Each row was made from one small tree. The marks that hang from a mark follow it in brackets, in the order of their numbers. Every link used is in the known rows. Write each row's tree.
Known rows
Q_10(Q_943(Q_520(Q_155(Q_477)))): [ 25.1 -51.3  -0.3  -4.4  -2.4  49.4   3.2   3.1 -22.5 -34.0  15.6   8.8
 -30.1 -22.2  17.4  30.5  11.4  53.4  -0.3 -24.6]
Q_477(Q_155 Q_861): [-26.8 -10.6  10.4   2.4  15.3   4.4 -19.8  13.0   1.1  12.9  17.3 -11.6
  29.2 -22.5  22.7  35.2 -12.1 -13.7 -23.2  12.9]
Q_520(Q_155(Q_477(Q_943))): [ -9.4 -16.2 -35.5   7.6  22.5  11.3  17.5   7.9  -3.6 -32.5  40.5  -6.1
 -68.9 -17.4  20.9  13.0   9.6  31.5  24.4 -25.0]
Q_477(Q_155(Q_520) Q_861 Q_943(Q_10)): [-20.9 -31.0  -4.7  -7.4  44.0  28.4 -19.9  14.8  31.1  38.0   6.1 -27.7
  -6.8 -35.6  46.4  17.4 -12.0  -1.0 -30.7 -16.3]
Q_155(Q_477(Q_861) Q_520(Q_943(Q_10))): [-40.8 -14.6  -7.9 -16.3  33.5  43.2 -34.9  41.5  15.6  -9.7 -23.3   4.2
 -19.2 -28.6  45.0   9.2  29.1  35.9  -4.1   4.8]
Q_520(Q_943): [-22.7  19.2   2.4  14.7   9.3   4.8 -37.1   3.1  19.3  -1.7  -9.8  -0.5
   2.1  -5.1  13.0 -16.3  16.2  20.4  11.9  26.7]
Q_861(Q_477(Q_155(Q_520(Q_943)))): [-17.4  35.3  19.0   6.9  23.0  -7.1   1.4   2.6   4.5   8.7 -18.3  25.9
  27.5 -17.7  54.3 -23.5  11.2   8.6  11.0  27.9]
Q_520(Q_155 Q_861(Q_477(Q_943(Q_10)))): [ -3.4 -30.5 -45.6  24.1  15.9  39.7  29.9 -11.3  29.8  -1.4  13.0  14.4
 -38.5 -25.5  16.5   2.0 -14.5  38.6  45.2  17.2]
Q_861(Q_477(Q_155)): [  0.8  15.5   8.3   3.8   6.3 -11.2  23.5 -15.3   5.3   4.1  12.9   6.5
  31.7 -20.9  40.1  17.2  -9.1   1.4   3.9  28.6]
Q_155(Q_520(Q_861 Q_943)): [-39.7  25.6 -12.4  33.3  14.4  16.6 -32.9  10.6  29.9  22.0 -34.0  17.2
 -21.6  10.9  17.2 -46.9  21.7  38.8  14.2  21.7]
Q_10(Q_943): [ 10.4 -24.6  17.9   1.8  -5.9  15.1 -16.7  -8.6  19.0  14.3   8.0  -2.2
 -12.1 -12.4  33.6   4.1   3.8  14.4  -7.4   1.4]
Q_520(Q_155(Q_477) Q_861 Q_943): [-42.3   5.8 -33.8  26.5  15.1  30.7 -12.6  16.1  -2.7 -38.1  -8.3  29.1
 -43.1 -16.4  -1.9  -8.6  20.7  52.1  63.2  12.9]
Q_10(Q_943(Q_520(Q_861))): [ 18.7 -30.6   3.3  24.2  -4.6  49.7 -17.2  -9.9  27.3  23.1 -15.9   2.0
  -0.6  -1.8  -3.2   3.8  -3.2  43.6 -17.0   8.4]
Q_943(Q_10 Q_520(Q_155 Q_861)): [  0.3 -41.7 -32.8  25.2  -9.1  68.6 -13.2 -12.9   8.9  -5.1  -5.4  -3.6
  -9.6 -12.0 -25.7  19.4 -10.5  71.0  16.3   2.5]
Q_477(Q_155 Q_861 Q_943(Q_10 Q_520)): [  2.4 -41.6  -6.0  -5.0  36.8  51.9 -26.3  10.6  30.8  23.2   7.6 -37.5
  24.4 -39.7   2.7  47.5 -22.5  13.3 -42.4  -6.6]
Q_10(Q_943(Q_520(Q_155))): [ 30.3 -48.1   9.8   8.1 -10.7  44.2 -11.4  -5.2 -13.8  -8.5  11.4   4.8
  -9.3 -10.5   7.0  15.2  -0.8  40.6 -13.2 -13.0]
Q_943(Q_10): [ -4.4 -18.8 -10.1  -1.0  -4.3  25.0 -18.5 -12.8  28.7   5.7   1.4 -22.3
  -2.1 -16.8  14.4  14.4  -3.1  30.5   1.6   7.7]
Q_520(Q_155 Q_943): [-23.9   6.5  -8.8  18.1   5.1  12.6 -29.0   6.2  -7.7 -23.4   4.8  14.8
 -15.9  -9.5   8.3 -15.1  11.7  28.3  31.8  15.9]
Q_943(Q_10 Q_520(Q_155(Q_477) Q_861)): [ -3.8 -44.3 -40.7  12.6  -2.1  74.3   0.9  -2.0  -0.1 -30.5  -3.5  -0.6
 -31.3 -22.0 -20.3  31.6   1.9  82.5  26.4  -8.2]
Q_520(Q_155): [ -7.7 -14.6 -15.5  15.2  -9.0   6.1  -4.4  -4.9 -12.7 -16.7  30.4   2.4
 -23.8  -3.0  10.4   3.9   1.6  27.9  12.3  -0.5]
Q_477(Q_861 Q_943): [-15.1 -11.2 -13.0   7.8  30.6   5.3 -13.0  21.4  27.4  18.8  29.5 -20.1
 -23.7  -5.8  21.3  15.5  -4.9  -5.9 -32.1   5.1]
Q_520(Q_861): [-19.9   2.9 -18.9  32.2  -4.3  12.7  -9.6  -8.6  28.0  15.2  -1.5  -0.5
 -14.2   6.2  -2.6  -5.5  -0.4  29.1   9.0  19.9]

Which tree is each row?
[  1.3  -8.2 -37.4  23.7  26.3  39.6   6.7   3.8  30.4  -0.7   1.9 -17.0
 -43.7   0.1 -11.0   8.9   5.2  52.1  -4.3  -4.8]  Q_155(Q_477(Q_943(Q_520(Q_861))))
[-10.8  -2.6 -29.1  33.4  -6.2  13.6  32.9  -7.9  -3.8 -12.4  13.8  34.6
 -17.6  -1.5  14.5  -0.8  -6.7  35.4  37.2  34.1]  Q_520(Q_155 Q_861(Q_477))
[  2.8 -24.2 -23.8  19.8  28.4  57.3 -16.6 -17.7  49.9  26.7 -10.0 -32.8
   7.8 -31.0 -15.7  17.5 -23.7  38.5   0.1  -3.2]  Q_477(Q_155 Q_943(Q_10 Q_520(Q_861)))
[-23.7 -16.3 -13.4   7.5   5.9  38.2 -37.8   0.1   7.4 -25.9  -6.0   4.9
 -11.1 -29.7   8.2  -2.0   8.4  41.1  42.6  10.8]  Q_520(Q_155 Q_943(Q_10))
[ -1.7 -17.7 -27.0  37.2  -9.5  42.8  -6.0  -7.3  -5.9  -7.1   6.1   3.8
 -13.8   8.2 -27.7   2.9  -3.8  57.5   5.7   6.1]  Q_943(Q_520(Q_155 Q_861))
[  9.7 -13.1  -9.8  13.2   3.4  50.5  12.4 -21.6  25.9  12.6 -20.5  -0.7
  46.8 -30.0   0.4  26.7 -21.7  43.7   7.0  31.7]  Q_943(Q_10 Q_520(Q_861(Q_477(Q_155))))
[ -7.3 -11.3 -22.3  15.5  28.0  29.1  19.7 -18.9  48.8  23.1  -3.4  -5.3
   6.0 -42.3  26.3  11.3 -26.4  17.4  33.5  23.0]  Q_520(Q_861(Q_477(Q_155 Q_943(Q_10))))
[-36.9 -16.8 -29.7  26.4   7.3  53.5 -37.4  -1.9  20.8 -13.9 -21.7  15.5
 -18.9 -26.8  -8.0 -11.0   3.1  52.4  63.2  22.4]  Q_520(Q_155 Q_861 Q_943(Q_10))
[-21.3  -6.9   0.6   5.8  43.2   4.0 -11.3  22.8  17.2  34.1  20.2 -18.5
  -9.7 -16.3  45.1   6.5  -6.6 -15.2 -40.5 -13.5]  Q_477(Q_155(Q_520) Q_861 Q_943)
[-23.0   3.0  -2.5   2.1  14.6  29.8 -43.9   6.9  30.5  10.4 -31.2  -1.1
  -8.3 -13.8  28.7 -22.6  22.1  39.5   7.5   7.9]  Q_155(Q_520(Q_943(Q_10)))
[ 12.5 -61.1   0.8  -9.3   8.7  55.2  -1.1  32.1 -26.6 -28.9  18.5  12.8
 -18.9 -24.5  20.9  50.0   7.7  36.4 -22.0 -17.0]  Q_10(Q_943(Q_520(Q_155(Q_477(Q_861)))))
[  2.4 -34.1 -22.8  13.6  24.1  37.3  -9.4  21.6  -5.2  -3.3  35.0 -11.8
 -18.9  -3.0  -2.1  28.5  -6.6  22.1 -35.9 -10.1]  Q_477(Q_861 Q_943(Q_520(Q_155)))
[-21.6 -19.4 -22.7  17.7  31.6  35.1 -11.8  -9.9  49.8  41.9  -8.2 -20.1
 -26.0 -29.5  24.8 -10.7 -14.1  24.7   8.9 -15.0]  Q_477(Q_155(Q_520(Q_861)) Q_943(Q_10))
[ 14.0 -41.8 -15.7   4.6 -10.8  55.0 -14.3 -12.1  -5.2 -14.5   9.6 -13.3
  -0.5 -15.9 -13.6  27.7  -5.1  58.9  -2.6  -8.6]  Q_943(Q_10 Q_520(Q_155))
[-44.4  26.1   2.2  29.0  25.2  17.0 -33.5   3.5  23.5  22.5 -33.3  12.1
   6.5 -10.2  19.4 -34.7   7.8  24.1  19.9  15.8]  Q_477(Q_155(Q_520(Q_861 Q_943)))
[-27.5 -27.1 -21.7  -1.7   8.9  18.5   4.9  32.9 -27.3 -37.7  35.8   9.8
 -33.8 -17.6  21.0  41.9  10.6  22.9   3.5  -4.4]  Q_520(Q_155(Q_477(Q_861)))
[-24.8  -6.1  13.4   1.0  19.0   4.1 -17.7  20.2   0.6  25.3   9.1  -6.1
  15.6 -12.1  41.0  14.7  -2.8  -6.4 -41.6   0.0]  Q_477(Q_155(Q_520) Q_861)
[ 13.8 -31.8 -31.0  21.6  -8.4  61.1  20.9 -15.0   4.8 -11.7  -8.5  17.2
   4.9 -13.4  -7.5  19.9 -13.1  67.6  22.2  25.8]  Q_943(Q_10 Q_520(Q_155 Q_861(Q_477)))
[ -8.4  15.3 -13.6  27.3   0.1   5.4  29.0  -1.2  18.8  25.2  -8.5  27.6
 -14.6  15.6  38.7 -24.9   6.2  34.0  -0.9  28.2]  Q_155(Q_520(Q_861(Q_477)))
[-20.8 -37.0 -56.8  16.1  22.2  51.4   9.6   0.2  22.5 -23.6  13.3  -5.5
 -74.3 -32.9   3.7  15.0  -3.0  54.4  52.4 -15.9]  Q_520(Q_155(Q_477(Q_943(Q_10))) Q_861)
[ 10.7  -8.3 -26.5  34.0  -9.4  36.4  28.3  -9.1  -7.8 -11.0   8.9  28.7
   0.3   6.8  -4.4   7.6  -7.0  54.7  10.8  29.8]  Q_943(Q_520(Q_155 Q_861(Q_477)))
[-20.7 -17.4 -51.9  28.5  22.3  26.0  19.4   6.1   9.1 -21.3  25.8   5.0
 -76.9 -12.6   6.3   5.5   5.1  42.0  44.1 -13.3]  Q_520(Q_155(Q_477(Q_943)) Q_861)
[  7.3  12.2  -0.8   8.4  28.9 -11.8  29.3 -14.7  19.3  11.1  23.7  -5.2
   8.0 -25.0  41.8  10.4 -15.1  -7.1   2.5  15.7]  Q_861(Q_477(Q_155 Q_943))
[-35.0   0.3 -17.8  21.8  11.0  44.4 -43.1  -1.9  48.3   7.9 -34.8   1.0
  -2.2 -20.6  -3.2 -15.3   7.4  43.0  40.8  31.5]  Q_520(Q_861 Q_943(Q_10))
[ -3.0 -22.5 -29.6  -7.9  26.0  27.0  -1.5  -0.1  38.1  -8.8  12.5 -30.8
 -48.1 -32.2  26.3  23.2   4.7  33.7  14.8 -14.1]  Q_155(Q_477(Q_943(Q_10)))
